Every row comes from one small tree of marks. The marks that hang from a mark follow it in brackets, in alphabetical order. Every link used is in the known rows. Which tree was each row made from?
Known rows
gesi[ruluma[fudeb[tibazu[bisat domev]]]]: [ 0.19  0.43  1.34  1.33  0.30  1.71 -1.10  2.02 -0.07  1.56 -1.17  1.68
 -0.57  0.70 -1.74  0.81  1.58 -2.39  1.77  3.79  0.59  1.99 -0.08  1.20
 -0.52 -0.04]
fudeb[ruluma tibazu[bisat domev zepog[nemal]]]: [ 1.09  3.04 -0.67 -1.22 -2.64  2.61 -1.01 -2.19  0.40 -5.08 -0.47 -1.40
 -1.98 -4.06 -0.51  1.25  4.48  3.70  3.45  2.42 -1.28 -0.37 -1.18  2.91
  2.03 -1.15]
navag[tibazu[bisat domev]]: [-2.71  2.26  0.79 -2.48 -0.36  0.21 -0.03 -0.67  2.61 -2.69 -0.50  4.81
 -1.61 -0.99 -2.42  1.53  2.56 -0.59  2.52  0.96  0.50 -1.53 -1.32  3.05
  0.57 -0.78]
tibazu[bisat domev fudeb[ruluma] zepog]: [ 0.76  1.18 -1.05 -0.61 -2.15  0.47 -1.56 -7.00  1.67 -1.03  0.31 -4.45
  1.30  2.56  0.32  2.47 -0.17  4.90 -0.77 -0.77 -0.19 -5.79  2.71  3.64
  3.22 -1.61]
tibazu[bisat domev zepog[nemal]]: [-0.34  0.56 -0.37 -0.50 -0.98 -0.76 -1.17 -5.50  2.34 -4.22  1.20 -1.24
  0.10  2.45 -1.57  2.95 -0.36  3.17  1.00  0.49  0.85 -2.29  1.31  0.06
  1.78 -0.82]
veli[tibazu[domev fudeb zepog]]: [ 1.45 -0.10  3.20 -2.46  2.60 -1.49 -1.38 -1.46  1.44 -1.03 -0.53  1.18
  2.96  1.89 -2.07  3.53  0.18  0.32  3.90  0.05  1.49 -1.88 -0.95  3.61
  0.38 -1.01]
ruluma[fudeb[tibazu[bisat domev zepog]]]: [ 0.44  0.03  2.12 -1.33 -0.03  0.01 -0.83 -1.22  1.70 -0.12 -0.33  1.56
  0.59  0.77 -0.34  3.14  2.24 -0.22 -0.40  3.65 -0.25  0.32  0.76  2.71
  0.12 -1.22]
bevunob[tiloz[tibazu[domev]]]: [ 2.15  1.11  0.54  0.94  1.00  1.84  0.67  2.13  0.34 -0.81 -0.09  4.84
  3.26  0.01 -5.49  2.72  1.93 -0.35 -0.20  1.06  0.91  1.16 -4.59  0.76
  1.32 -1.48]
gesi[ruluma[fudeb[tibazu[bisat zepog]]]]: [ 1.18  0.32  1.78  1.37  1.12  0.95 -1.53  2.65 -0.46  0.92 -1.92  0.25
 -0.19  0.97 -1.38  0.55  1.48 -3.31  2.63  3.71  0.01  1.92  0.10  0.99
 -0.07 -0.31]
gesi[ruluma[fudeb[tibazu[zepog]]]]: [ 1.66  0.62  2.27  1.50  1.70  1.01 -1.35  3.72 -0.83  1.24 -1.99  0.34
  0.26  0.99 -1.49  0.33  1.65 -3.69  3.34  3.99  0.21  1.98 -0.38  0.66
 -0.29 -0.26]
tiloz[tibazu[bisat]]: [ 0.16  2.42  0.27 -2.12 -0.66 -0.56 -1.66 -0.05  0.89 -2.50 -0.72  0.96
  0.42 -0.45 -3.38  0.49  0.90  0.42  1.33  0.62  0.50  0.57 -2.78  2.79
  0.87 -1.02]
nemal[zepog zudogen]: [ 1.26  2.21 -0.39 -2.69 -0.36  0.68 -1.99  0.63 -2.26 -2.29 -4.59  1.64
  3.41  0.36 -3.06 -0.55  0.40 -4.70  2.57  1.14 -1.75  0.89 -3.29 -1.89
  1.37 -1.39]
tibazu[fudeb zepog]: [ 3.18  0.72  1.94 -0.60  2.50 -1.99 -2.04 -0.73  0.64 -0.51 -1.07 -4.21
  3.36  3.28  0.47  1.13  1.07 -0.47  2.12 -0.13 -0.28 -3.54  0.17  2.11
  1.72 -1.37]
nemal[zepog]: [ 1.54  0.87 -1.55 -0.71  0.34 -0.14 -1.25  1.47 -0.09 -2.71 -3.34  2.45
  2.76  1.11 -3.48  0.33  2.88 -2.20  3.48  1.30 -0.80 -0.99 -1.87 -2.05
  1.70 -0.60]
navag[tibazu[fudeb[ruluma]]]: [-0.79  3.24  2.55 -2.72  0.91  0.74 -1.01  3.02  0.39 -1.16 -1.42  1.06
 -1.18 -2.42 -0.40 -0.16  4.52 -1.84  3.54  1.22 -1.05 -1.68 -2.85  4.22
  0.56 -1.41]
fudeb[ruluma tibazu]: [ 2.09  3.36 -0.35 -1.95 -1.50  2.07 -0.71  3.92 -0.44 -3.32 -2.43  0.62
 -1.25 -6.36 -0.85 -0.54  6.78  0.39  3.99  2.72 -1.54  0.92 -3.48  2.42
  1.31 -0.61]
tiloz[tibazu[domev fudeb]]: [ 0.55  2.87  1.76 -1.38  0.11  0.60 -1.33 -1.81  0.49  0.46  0.98 -0.06
  2.15  1.96 -2.46  1.11  0.08  2.26  1.11  0.50  1.58 -1.21 -2.69  4.54
  0.13 -1.35]
zudogen[nemal]: [ 0.95 -0.79 -1.27  0.62  1.68 -1.14 -1.72  0.86  2.15 -3.55 -2.83  0.97
 -1.04 -0.95 -0.61  1.82  3.42 -2.27 -0.63  0.52  0.60  1.76 -2.66  1.62
  0.61 -0.36]
tibazu[bisat domev zepog[nemal[zudogen]]]: [-0.47  1.22  0.20 -1.47 -1.29 -0.32 -1.53 -5.89  1.26 -4.04  0.59 -1.60
  0.51  2.09 -1.41  2.49 -1.53  1.86  0.52  0.37  0.38 -1.45  0.58  0.15
  1.60 -1.21]
ruluma[fudeb]: [ 0.21 -0.27  2.19 -1.76  0.45 -1.15 -0.92  3.03  0.97  1.38 -0.93  1.95
  1.01  0.44 -0.97  1.94  2.32 -2.21 -1.35  3.19  0.02  0.40 -0.33  0.03
 -0.38 -0.80]
gesi[ruluma]: [ 1.26  1.12  0.11  1.46  1.18  0.35 -1.14  4.44 -0.56  0.03 -2.22  0.66
  0.42  0.35 -2.92 -0.90  1.41 -3.27  3.79  1.74  1.02  0.87 -1.45 -1.26
  0.34  0.49]
navag[tibazu]: [-1.01  2.73  2.28 -2.67  1.70 -0.60 -0.33  4.10  1.19 -2.52 -1.81  4.05
 -0.91 -2.07 -2.13  0.11  4.00 -3.40  4.50  1.59 -0.13 -0.35 -3.13  2.08
  0.11 -0.88]
navag[tibazu[bisat]]: [-1.98  2.15  1.25 -2.87  0.49 -0.59 -0.69  1.86  2.00 -3.28 -1.65  3.91
 -1.85 -2.13 -1.95  0.54  3.70 -2.65  3.19  1.06 -0.52 -0.51 -2.09  2.71
  0.56 -0.84]
gesi[ruluma[fudeb[tibazu[domev zepog]]]]: [ 1.31  0.66  2.07  1.68  1.26  1.35 -1.04  2.52 -0.51  1.54 -1.44  0.74
  0.41  1.51 -1.74  0.78  1.09 -2.70  2.96  3.94  0.71  1.50 -0.02  0.81
 -0.31 -0.31]

Which tree is each row?
[ 0.04 -0.06  2.15 -1.95 -0.06 -0.03 -1.17  1.44  1.37  0.01 -0.92  2.35
 -0.33 -1.24 -0.12  2.25  3.96 -1.77 -0.75  3.86 -0.84  1.82 -0.59  2.57
 -0.50 -0.84]	ruluma[fudeb[tibazu[bisat]]]
[ 1.47  1.38 -0.14 -0.88 -0.08  0.17 -0.65 -2.83  2.16 -3.76 -0.76  1.16
  0.57 -0.45 -1.24  2.11  2.87  1.36  3.17  1.63  0.10 -0.62 -0.41  3.09
  1.37 -0.67]	fudeb[tibazu[bisat domev zepog]]
[-0.04  1.39  0.05 -0.55 -2.14  1.14 -2.07 -7.09  1.16 -2.24  1.72 -5.45
 -0.28  1.95  0.91  2.56  0.45  5.33 -0.39 -0.04 -0.49 -4.26  1.72  3.18
  2.37 -1.63]	tibazu[bisat domev fudeb[ruluma] zepog[nemal]]
[-0.44  0.05  1.82 -1.70 -0.61  0.53 -0.70 -0.33  1.80  0.44 -0.09  2.99
 -0.14 -0.42 -0.44  2.89  3.19 -0.36 -1.26  3.79 -0.11  1.15 -0.09  2.75
 -0.51 -0.82]	ruluma[fudeb[tibazu[bisat domev]]]
[ 0.50  0.36 -1.43 -0.51 -0.99 -1.40 -0.64 -5.44  2.89 -3.04 -0.22 -0.22
  1.65  3.08 -2.24  2.85 -0.97  2.70  0.52 -0.21  1.09 -3.87  2.28  0.50
  2.57 -0.79]	tibazu[bisat domev zepog]
[ 2.01  4.02  0.78 -1.68 -1.66  2.93 -0.97 -0.24 -1.09 -4.21 -1.06 -1.55
 -0.83 -4.28 -0.58  0.52  3.91  2.05  4.43  2.90 -1.17  0.45 -2.71  2.33
  1.44 -1.37]	fudeb[ruluma tibazu[domev zepog[nemal[zudogen]]]]
[-1.15  0.14 -0.77 -1.08 -1.51  0.12 -1.23 -5.70  2.82  0.29  1.26 -0.29
  0.90  2.39 -0.17  2.53  0.84  3.27 -2.49 -0.73  0.89 -3.52  1.08  3.72
  1.09 -0.51]	tibazu[bisat domev fudeb]
[ 0.01  0.99 -1.00 -1.92 -2.17  0.39 -2.17 -1.61  1.00 -0.82 -0.82 -2.77
 -0.50 -1.46  0.70  0.61  3.29  1.70 -1.70 -0.37 -1.42 -2.64 -0.10  3.37
  2.04 -0.88]	tibazu[bisat fudeb[ruluma]]
[ 1.37  3.51 -0.85 -1.57 -2.30  2.87 -0.10  1.34  0.17 -2.78 -1.32  1.46
 -0.97 -5.27 -1.33  0.42  5.63  2.41  3.29  2.64 -0.48 -0.05 -2.71  2.78
  1.27 -0.56]	fudeb[ruluma tibazu[domev]]
[ 2.08  0.90  1.27  0.00  1.34 -0.88 -1.09 -4.32  1.52  0.34  0.55 -2.95
  3.73  4.92 -0.16  2.49 -0.58  2.45  1.19 -0.26  1.16 -5.02  1.28  2.58
  1.65 -1.32]	tibazu[domev fudeb zepog]
[ 1.83  2.88  2.15 -0.82  0.95 -0.20 -1.57 -3.02  0.39 -0.29  0.67 -2.11
  3.12  3.65 -2.23  1.48 -1.23  2.44  2.31  0.31  1.36 -2.41 -1.50  4.44
  1.03 -1.86]	tiloz[tibazu[domev fudeb zepog]]
[ 0.40  2.07 -0.20 -1.03 -1.63  1.57 -0.75 -2.00  0.76  1.08  0.53 -1.37
  1.23  0.26 -0.26  1.34  2.13  3.58 -0.59  0.27  0.62 -3.84 -0.48  2.88
  1.31 -0.85]	tibazu[domev fudeb[ruluma]]
[ 0.95  0.11  1.57 -0.85  0.88 -1.34 -2.97 -3.98  1.20 -2.76  0.58 -5.46
  0.46  2.56  1.36  1.81  1.28  1.05  0.58 -0.18 -1.14 -2.23  0.67  2.60
  1.53 -1.39]	tibazu[bisat fudeb zepog[nemal]]
[ 1.66  0.27  3.09 -1.47  1.35 -0.47 -1.09  2.10  0.75  0.02 -1.27  1.07
  1.08 -0.04 -0.14  2.17  3.23 -2.19  1.08  4.10 -0.68  1.12 -0.55  2.01
 -0.24 -1.22]	ruluma[fudeb[tibazu[zepog]]]
[ 2.42  2.75 -0.95 -1.71 -1.83  1.33 -1.28  0.36  0.18 -4.79 -2.63 -1.57
 -1.22 -4.78 -0.52  0.30  5.16  1.33  3.76  2.00 -2.14 -0.45 -1.29  2.95
  2.66 -1.11]	fudeb[ruluma tibazu[bisat zepog]]
[-0.12  0.32  0.94 -0.30 -0.30 -0.19 -2.09 -7.59  2.05 -1.89  2.22 -4.17
  0.86  4.20  0.71  3.19 -0.35  3.98 -0.36 -0.27  0.35 -3.63  1.77  3.07
  1.47 -1.36]	tibazu[bisat domev fudeb zepog[nemal]]
[-0.56  1.89  2.62 -2.22  1.78 -0.97 -1.55 -0.83  1.68 -2.38 -1.30 -0.21
 -0.35  0.84 -0.08  1.05  2.40 -1.82  3.42  0.33 -1.04 -2.66 -0.61  4.63
  1.29 -1.72]	navag[tibazu[bisat fudeb zepog]]
[ 1.30  0.39  3.68 -1.44  1.33 -0.19 -1.32  2.07  0.48 -0.58 -0.55  0.54
  0.30 -0.26  0.13  2.21  3.59 -1.98  1.29  4.40 -0.82  1.88 -0.96  1.80
 -0.62 -1.22]	ruluma[fudeb[tibazu[zepog[nemal]]]]
[ 1.85  0.93 -0.38 -1.16 -0.97 -0.68 -2.49 -3.39  0.82 -1.80 -1.34 -5.70
  0.93  1.03  0.94  1.12  1.43  2.02  0.11 -0.62 -1.70 -4.34  1.59  3.16
  3.29 -1.66]	tibazu[bisat fudeb[ruluma] zepog]
[ 1.74  3.36  0.21 -2.29 -2.01  2.06 -1.92  0.06 -0.96 -5.52 -2.07 -2.57
 -2.00 -5.48  0.09 -0.02  4.77  0.73  3.71  2.45 -2.63  1.36 -2.44  2.65
  1.94 -1.44]	fudeb[ruluma tibazu[bisat zepog[nemal[zudogen]]]]
[ 2.26  1.23  0.35 -1.33  0.77 -0.63 -1.33 -0.32  1.51 -4.39 -1.94  0.26
  0.38 -1.61 -0.75  1.15  4.00 -0.69  3.80  1.66 -0.90  0.36 -1.18  2.78
  1.37 -0.72]	fudeb[tibazu[bisat zepog]]
[-0.98 -0.42  0.93 -3.29  0.10 -1.14 -0.81 -0.98  2.55 -2.67 -0.70  5.19
  0.50 -1.09 -3.72  3.42  1.17  0.29  2.29  0.28  1.62  0.10 -1.39  2.33
  0.19 -0.17]	veli[tibazu[bisat domev]]
[ 0.80  0.51  3.33 -1.13  0.81  0.37 -0.89  0.31  0.91 -0.14  0.24  1.20
  0.51  0.46 -0.14  2.87  2.81 -0.50  0.89  4.36 -0.09  1.18 -0.43  2.00
 -0.67 -1.23]	ruluma[fudeb[tibazu[domev zepog[nemal]]]]
[ 0.65  0.96  3.74 -1.80  0.54  0.67 -1.14  0.06  0.16  0.03 -0.18  0.92
  0.69  0.18  0.00  2.60  1.94 -1.41  0.49  4.29 -0.46  1.84 -0.96  2.09
 -0.78 -1.48]	ruluma[fudeb[tibazu[domev zepog[nemal[zudogen]]]]]
[ 1.13  0.41  2.83 -1.14  0.75  0.05 -0.64  0.34  1.17  0.45 -0.46  1.69
  1.24  0.77 -0.45  2.85  2.47 -0.76  0.65  4.04  0.03  0.44  0.06  2.19
 -0.26 -1.19]	ruluma[fudeb[tibazu[domev zepog]]]
[ 2.20  1.98  0.39 -0.27 -0.45  0.51 -1.11 -3.79  0.59  0.05  0.07 -4.22
  2.63  2.65  0.03  1.91  0.29  3.82  1.18 -0.01  0.35 -5.55  1.24  2.68
  2.58 -1.62]	tibazu[domev fudeb[ruluma] zepog]
[ 1.65  1.09  0.06  0.74 -0.36  2.71 -0.01 -0.23  0.28 -0.30  0.30  2.65
  2.42 -0.27 -4.16  2.85  2.15  1.30 -1.83  0.41  0.00  0.08 -3.71  2.74
  1.98 -1.91]	bevunob[tiloz[tibazu[bisat domev fudeb[ruluma]]]]
[ 1.27  1.09  2.38  0.00  1.35 -0.22 -1.63 -4.35  0.98 -0.82  1.98 -4.02
  2.20  4.30  0.43  2.55  0.10  2.87  1.60  0.44  0.90 -3.41  0.29  2.15
  0.82 -1.35]	tibazu[domev fudeb zepog[nemal]]
[ 0.36  2.93 -1.80 -1.76 -3.50  2.84 -0.44 -0.88  0.92 -3.53 -1.12  1.34
 -1.96 -5.36 -1.16  0.85  5.36  3.17  1.89  2.13 -0.91 -0.24 -1.65  3.41
  1.74 -0.55]	fudeb[ruluma tibazu[bisat domev]]
[ 2.74  3.90  1.19 -2.07 -0.88  2.16 -1.59  2.31 -1.70 -4.80 -2.27 -2.40
 -1.08 -5.42 -0.16 -0.44  5.06 -0.01  5.09  2.95 -2.17  1.47 -3.50  2.01
  1.49 -1.45]	fudeb[ruluma tibazu[zepog[nemal[zudogen]]]]
[ 1.86  2.88 -0.17 -1.63 -1.83  1.83 -1.63  0.35 -0.19 -5.66 -1.63 -2.28
 -2.28 -5.19 -0.06  0.31  5.60  1.59  4.15  2.50 -2.27  0.67 -1.99  2.62
  2.09 -1.17]	fudeb[ruluma tibazu[bisat zepog[nemal]]]
[ 1.77 -0.12  0.52 -0.93  0.85 -2.02 -2.49 -3.92  1.76 -1.55 -0.86 -4.43
  2.00  3.22  0.77  1.73  0.62  0.59  0.16 -0.90 -0.83 -3.77  1.65  3.07
  2.37 -1.34]	tibazu[bisat fudeb zepog]
[ 0.91  1.81  1.23 -2.07 -1.24  0.46 -3.40 -3.89 -0.81 -2.88 -0.53 -7.12
 -0.27 -0.03  1.78  0.79  0.85  1.24  0.09 -0.05 -2.38 -1.84 -0.06  2.82
  2.27 -2.10]	tibazu[bisat fudeb[ruluma] zepog[nemal[zudogen]]]
